What can hang from each mark:
R: V Z
G: E V
W: V Z
V: B Q R W
B: V
Z: W
Q: V
E: G
D: V

Each row was made from one small tree. The marks that hang from a mark follow it in brackets, in alphabetical order. Every link used is in the known rows. Write each row's tree.
In the rows, 100 means zero.
Known rows:
E[G[V[R W[Z]]]]: 122 92 105 90 82 101 122 108 105 118 121 85 93 98 110 85 107 132 101 101 87 93 102 103 107 107 89 100 107 112 97 118 77 84 92 104 95 95 103 108 97 89 105 95 100 87 79 123 116 90 89 101 98 121 74 93 100 100 105 97 113 79 98 118
Q[V[R]]: 98 104 112 104 121 112 101 92 102 79 75 88 89 93 89 106 116 79 92 80 81 138 102 105 98 104 94 97 103 90 107 95 95 132 112 104 122 101 103 95 79 110 96 100 105 99 106 88 119 95 99 104 98 113 108 98 95 91 79 108 82 102 101 104
R[V]: 107 93 114 84 128 95 113 89 89 48 85 99 103 86 67 107 115 97 93 49 64 114 99 119 111 110 108 100 77 88 103 103 102 110 93 109 106 104 97 117 88 103 119 107 101 101 115 76 103 92 105 98 89 97 117 120 98 102 58 97 71 115 94 111
D[V[Q R W[Z]]]: 96 104 81 104 100 127 94 69 97 126 122 92 96 103 93 83 113 105 104 172 102 109 105 89 102 91 122 102 102 87 98 95 104 122 107 95 93 113 103 101 124 108 102 103 108 101 67 120 107 126 94 103 105 109 94 123 95 115 109 103 112 91 103 99
D[V[Q R W]]: 95 104 85 114 107 116 93 97 95 130 110 102 98 112 102 89 112 99 112 159 120 112 106 99 111 94 114 102 101 87 105 91 102 116 117 88 106 103 101 95 121 111 110 106 107 99 87 101 105 127 104 106 105 88 99 121 97 103 101 110 100 100 118 100
E[G[V[W]]]: 133 93 115 87 78 81 139 132 84 102 97 102 102 90 98 87 105 131 106 76 94 89 101 103 109 117 90 104 95 109 93 124 83 62 91 105 99 82 103 110 90 91 123 100 89 98 108 96 93 111 106 103 96 92 86 95 99 93 78 96 101 99 91 115
G[E V[Q R[Z]]]: 118 97 87 81 69 106 97 122 107 109 116 91 109 109 101 105 101 71 99 95 103 78 95 91 95 98 113 105 133 115 112 84 98 91 134 102 99 105 115 98 100 80 110 102 109 80 97 121 86 94 85 96 115 59 97 82 92 84 88 114 103 138 126 115
E[G]: 121 99 110 87 104 74 120 103 79 55 93 90 101 73 87 86 120 123 95 48 81 93 88 113 93 119 76 94 83 85 88 113 92 79 86 118 107 82 102 109 80 99 121 106 99 91 100 77 116 111 106 106 84 108 112 99 96 95 57 99 78 105 86 93
W[V[B] Z]: 116 100 123 97 106 80 116 52 106 47 90 80 92 82 82 105 99 123 81 83 58 98 98 95 90 113 82 94 73 107 90 90 106 125 66 116 88 120 98 105 91 102 84 92 104 131 93 88 109 107 89 97 82 134 110 93 100 108 100 86 98 91 68 90
B[V[Q R W]]: 69 99 99 98 111 101 85 119 112 111 91 102 101 106 99 98 109 78 102 132 121 118 99 105 105 102 122 107 116 98 110 110 93 107 112 79 105 97 96 101 117 107 93 100 99 103 89 118 96 105 112 108 119 88 89 117 94 103 102 116 98 81 116 105
Z[W[V]]: 117 103 119 79 120 85 118 88 90 50 86 97 95 78 72 100 96 112 86 54 78 135 104 103 100 101 74 101 71 92 94 111 106 125 91 114 101 89 102 109 85 100 112 111 102 117 120 80 90 126 108 102 95 102 116 82 93 102 61 76 88 94 82 101
D[V]: 133 102 105 87 97 93 121 85 84 53 77 87 98 83 61 92 121 105 96 88 67 106 104 102 104 112 100 98 79 80 96 83 102 106 78 116 111 100 105 104 96 100 118 111 103 109 98 71 102 118 100 107 88 87 117 124 92 103 61 97 74 120 86 101
E[G[V[B Q W]]]: 110 102 101 116 64 89 106 135 90 152 110 111 110 103 133 86 86 124 107 123 136 69 101 97 100 115 100 96 96 116 102 108 96 60 93 92 90 75 98 98 107 109 107 95 94 97 100 112 92 108 106 103 95 98 84 101 107 94 118 107 113 103 96 93
W[V[B R]]: 103 102 115 115 110 79 94 85 120 70 80 93 90 99 107 109 103 113 96 87 91 114 100 115 108 111 73 87 88 114 106 80 102 127 93 107 108 111 99 92 91 108 85 92 112 124 108 78 124 85 92 101 96 117 105 86 103 93 114 104 85 79 97 94
W[V[B Q R] Z]: 94 109 100 124 103 102 76 58 122 99 112 87 95 97 113 100 99 107 85 133 97 100 94 98 91 106 97 87 91 110 105 83 109 134 102 101 92 113 98 91 109 119 78 91 121 117 75 114 119 106 82 99 95 136 105 99 102 105 133 98 108 78 96 83
R[V[B] Z]: 93 85 107 92 134 98 100 82 104 36 80 105 107 103 73 116 100 94 96 23 72 91 97 110 106 113 104 100 90 96 99 88 107 104 92 108 102 117 94 106 90 87 107 97 90 116 109 73 82 56 104 92 80 94 129 94 107 101 81 83 80 129 87 102
Z[W]: 111 105 104 72 105 87 104 106 80 56 85 104 99 74 73 99 103 99 85 53 75 118 98 109 92 90 84 104 77 78 87 111 108 94 82 115 104 82 101 107 87 94 119 119 96 91 122 79 96 109 110 104 102 91 117 103 91 105 58 88 83 105 89 96
W[Z]: 122 101 107 75 104 88 123 62 90 31 97 82 98 70 63 97 115 105 85 72 47 101 92 102 83 96 102 102 81 84 81 106 101 94 67 123 97 108 99 112 88 98 106 106 101 99 88 90 118 111 91 100 92 115 110 113 92 109 72 93 91 105 77 94
G[E V[B R W]]: 115 93 99 92 59 91 101 131 116 153 114 105 100 117 132 106 85 105 115 118 105 83 108 102 107 96 89 103 117 127 108 92 93 82 101 99 94 106 108 103 101 76 88 95 101 88 123 102 99 80 91 98 113 73 69 89 101 92 123 114 110 102 119 119
R[V[B Q] Z[W]]: 78 98 86 100 126 114 70 105 93 81 107 117 113 104 91 110 82 75 90 57 108 96 99 101 97 96 111 99 91 86 103 97 121 111 113 99 95 94 96 102 104 102 110 112 91 101 113 97 62 76 110 94 89 92 133 97 105 108 87 82 96 132 99 91
B[V]: 104 97 123 72 104 79 112 107 104 45 63 86 101 79 59 101 118 83 87 58 67 112 97 110 101 120 106 106 88 90 97 102 93 95 77 106 111 98 96 109 92 92 104 107 96 109 101 84 96 98 109 110 103 86 108 105 90 104 59 107 72 101 83 106
R[V[B Q W] Z]: 68 89 93 105 135 109 94 90 97 82 105 122 112 119 91 115 90 89 107 78 118 87 96 95 107 95 122 102 105 98 101 103 110 99 113 86 89 117 91 108 112 104 101 94 83 116 105 95 69 89 114 90 89 95 114 105 110 107 107 85 104 119 99 98
E[G[V[R W]]]: 118 93 105 93 86 90 117 133 96 122 104 95 96 103 114 88 109 127 113 88 106 100 105 111 115 110 86 100 105 113 105 113 76 78 104 96 107 83 105 103 96 95 114 99 99 85 100 105 112 87 99 105 103 97 78 89 102 86 98 106 101 82 109 117

Write each row's tree:
67 98 84 117 119 100 84 98 107 91 98 120 105 121 112 110 94 90 112 108 129 90 93 96 99 81 106 101 119 99 97 98 105 88 110 89 96 112 95 87 109 100 94 90 94 103 94 103 99 85 105 94 99 96 104 94 108 99 131 100 111 100 109 84 -> V[B Q R[Z] W]
81 90 93 98 127 90 100 91 110 67 82 115 95 116 98 114 96 103 112 73 102 97 96 104 106 86 90 101 115 102 89 98 97 86 96 99 103 116 96 91 97 82 87 89 87 114 102 81 102 69 105 93 99 95 102 81 107 100 122 92 101 94 101 94 -> V[B R[Z] W]
76 101 86 85 121 111 71 128 109 79 83 97 106 98 76 99 103 56 86 84 110 119 95 101 94 96 111 109 118 86 108 98 100 110 120 91 107 87 98 94 107 90 105 112 98 96 90 117 75 84 110 107 114 81 122 87 92 105 80 96 91 104 111 99 -> B[V[Q R[Z[W]]]]
78 104 89 100 112 110 99 72 99 103 122 102 98 99 97 96 107 100 103 140 100 105 92 97 90 81 116 106 105 91 97 113 101 108 107 97 90 107 96 103 113 111 97 98 104 89 74 124 119 122 95 99 115 117 90 121 98 109 115 102 115 84 106 93 -> V[Q R W[Z]]
112 85 104 88 105 97 125 131 102 93 98 99 96 107 99 93 106 119 109 53 103 95 102 102 115 105 83 104 121 113 98 113 74 72 115 97 104 91 105 101 91 81 117 90 89 94 93 100 91 73 101 98 95 94 89 66 102 87 90 86 106 100 107 116 -> E[G[V[R[Z] W]]]
72 105 84 119 97 105 80 81 110 122 121 104 100 107 120 101 95 105 108 151 114 89 93 96 91 86 109 98 106 99 95 102 105 101 93 92 87 109 94 93 116 114 80 94 103 98 81 117 118 102 94 98 106 124 88 118 104 112 145 105 116 80 103 83 -> V[B Q R W[Z]]
85 104 99 103 130 122 81 103 109 91 66 102 93 106 97 114 87 68 89 59 99 130 106 94 93 92 75 97 111 89 102 85 106 130 111 102 115 99 101 84 81 89 84 100 93 100 114 84 84 67 104 97 94 104 122 72 104 99 97 84 95 109 94 96 -> Q[V[B R[Z[W]]]]
105 101 96 113 75 101 98 134 95 149 121 106 103 107 126 83 103 114 113 128 135 91 100 104 109 111 105 101 108 115 108 115 85 76 125 91 101 77 104 98 107 112 115 98 105 80 88 125 109 106 101 105 110 97 79 94 102 89 110 112 109 90 118 106 -> E[G[V[Q R W]]]
121 98 102 79 57 97 118 123 88 139 130 104 110 104 105 100 93 99 102 132 109 80 102 84 98 93 120 111 108 112 104 110 97 79 116 100 85 97 108 114 107 88 113 103 96 86 115 119 77 137 101 97 116 62 82 105 92 92 86 115 115 128 112 117 -> G[E V[Q W]]
106 101 120 86 125 122 135 65 85 72 98 89 93 86 72 101 104 103 90 99 69 126 103 80 89 92 105 108 91 89 87 116 95 119 89 106 99 114 96 113 87 100 95 95 84 112 95 101 94 130 104 97 98 126 97 111 94 110 83 82 109 97 73 108 -> Q[V[W[Z]]]
77 95 102 112 138 117 103 92 108 90 68 107 91 120 99 119 91 86 104 82 109 120 105 93 102 90 93 100 119 101 102 94 95 115 111 91 113 120 97 90 88 95 76 84 85 116 108 87 86 77 107 96 92 106 105 79 107 96 116 89 105 101 93 102 -> Q[V[B R[Z] W]]
88 99 104 113 128 115 93 84 111 66 65 96 92 109 92 115 100 72 92 67 90 112 100 97 95 104 89 97 116 99 102 77 100 120 107 98 120 117 99 85 80 96 84 87 96 112 103 81 104 67 98 97 86 109 120 75 104 95 103 95 88 111 93 95 -> Q[V[B R[Z]]]
87 88 109 100 120 93 103 95 96 91 96 116 101 107 95 112 95 108 111 75 94 101 104 111 114 105 102 98 83 99 100 108 105 101 88 96 98 113 90 112 99 100 99 98 89 108 123 75 93 85 112 94 88 102 100 118 108 107 100 91 92 101 92 108 -> R[V[B W]]
120 105 94 111 68 101 92 135 98 134 107 93 104 96 123 85 114 102 98 110 119 85 95 109 105 121 98 97 107 108 113 99 92 79 115 97 108 71 106 92 102 114 117 104 115 77 86 121 114 98 91 107 98 95 94 101 98 86 92 120 93 106 114 100 -> E[G[V[Q R]]]
97 113 98 107 113 102 80 94 102 101 103 99 96 94 103 98 96 98 90 103 114 132 102 104 100 95 86 96 89 96 109 98 111 141 123 99 103 85 102 95 102 118 105 111 116 102 104 106 100 121 101 104 111 108 115 88 96 97 91 95 97 85 111 96 -> Z[W[V[Q R]]]
82 114 96 123 105 102 63 99 111 125 97 107 96 103 120 102 84 95 94 116 126 119 103 108 100 99 82 89 88 104 112 88 120 136 113 95 101 86 99 85 106 117 90 106 117 111 106 100 95 105 98 104 102 112 110 82 103 96 117 97 101 81 107 85 -> Z[W[V[B Q R]]]
94 103 97 90 103 103 115 69 85 83 116 102 105 88 81 95 107 109 95 127 91 95 92 88 86 82 123 108 89 83 87 120 105 94 88 106 84 107 94 112 107 111 105 102 95 103 81 119 103 138 103 99 105 114 98 119 97 115 96 97 115 95 89 90 -> V[Q W[Z]]
97 101 116 100 115 117 118 67 97 95 91 97 92 95 93 106 91 106 90 117 81 110 106 80 88 95 98 102 94 95 88 107 99 113 79 100 96 115 93 105 89 102 78 90 85 120 101 95 94 111 102 96 91 131 95 107 103 113 113 86 110 93 69 97 -> Q[V[B W[Z]]]
81 105 95 112 98 89 100 97 87 104 98 121 108 102 110 104 90 103 108 120 124 84 97 96 94 91 108 99 88 94 93 105 112 79 90 92 94 99 91 100 108 117 94 98 92 106 110 95 99 121 113 100 101 96 96 115 104 104 114 108 108 96 94 82 -> V[B Q W]
92 100 111 97 124 125 113 69 104 104 102 88 85 97 89 104 108 100 94 116 77 135 105 88 96 91 97 103 105 92 96 110 90 133 108 97 106 119 100 104 90 103 85 93 96 105 92 110 107 109 97 98 102 129 92 105 96 105 102 90 109 82 92 110 -> Q[V[R W[Z]]]
104 99 89 92 57 105 100 133 105 165 130 102 106 116 123 100 96 95 114 144 122 88 105 93 106 90 118 109 126 116 114 106 94 85 127 93 92 97 111 105 110 86 105 101 106 79 108 128 95 117 93 99 120 66 75 103 93 87 104 119 117 109 131 120 -> G[E V[Q R W]]
103 109 93 121 60 101 73 122 111 137 93 105 105 108 127 104 95 81 96 121 113 83 99 106 105 103 108 98 106 114 115 79 109 87 96 95 104 88 101 86 111 114 97 102 115 85 104 108 113 78 89 103 107 90 94 106 103 91 126 120 94 107 112 90 -> G[V[B Q R]]
76 107 75 108 114 109 63 111 103 99 91 113 104 106 109 104 86 75 98 85 122 98 93 100 90 78 92 95 112 89 99 88 117 98 109 97 100 92 99 83 106 97 97 107 102 89 103 102 88 77 102 97 102 96 122 84 104 104 111 91 104 108 111 79 -> V[B Q R[Z[W]]]
114 100 98 95 47 93 104 130 97 158 126 111 115 113 130 106 80 97 106 139 123 64 102 86 96 97 114 105 108 120 105 101 105 70 103 96 82 98 104 108 110 91 97 99 98 91 120 112 76 119 99 96 112 62 81 104 100 95 111 116 119 121 109 106 -> G[E V[B Q W]]
109 104 93 115 86 96 86 89 108 101 86 90 93 101 102 96 109 97 106 116 92 102 106 115 109 114 90 88 90 95 102 65 106 114 82 104 114 103 103 87 103 98 96 105 113 105 99 71 119 77 93 105 88 94 110 108 100 104 111 114 78 101 104 92 -> D[V[B R]]
130 99 98 91 47 85 92 128 120 130 107 92 100 106 125 105 94 90 102 106 89 77 102 108 103 110 87 97 114 122 110 77 96 83 95 106 102 100 111 97 94 77 91 102 112 81 121 101 110 73 83 99 105 71 87 88 99 85 108 122 95 114 118 114 -> G[E V[B R]]
85 107 81 131 90 112 78 97 104 148 105 112 101 117 121 94 98 101 116 174 135 98 107 98 110 95 112 93 98 95 107 82 109 107 107 85 104 102 100 88 123 113 91 102 108 101 94 97 102 105 101 105 100 94 93 118 106 107 133 114 103 93 114 92 -> D[V[B Q R W]]
112 96 102 111 80 88 103 140 108 146 105 105 96 108 136 93 94 129 114 100 116 86 106 111 116 116 80 95 104 121 102 103 82 72 92 93 104 85 101 95 99 96 95 95 101 90 106 97 113 71 98 103 100 104 77 85 109 91 127 107 106 82 105 106 -> E[G[V[B R W]]]
91 105 96 107 91 99 98 70 93 99 117 106 106 95 105 103 92 110 98 141 101 79 91 89 83 86 117 100 91 93 86 109 112 86 80 102 80 107 90 105 112 109 88 95 96 109 84 111 101 122 99 96 100 118 96 121 103 114 124 98 117 90 84 80 -> V[B Q W[Z]]
121 100 102 95 71 104 123 105 81 125 133 92 106 88 106 78 101 128 94 119 106 79 98 87 92 109 111 105 99 105 91 123 89 72 97 100 84 86 100 111 107 104 116 99 94 87 75 130 96 128 97 101 99 113 84 110 99 102 93 97 122 96 89 103 -> E[G[V[Q W[Z]]]]
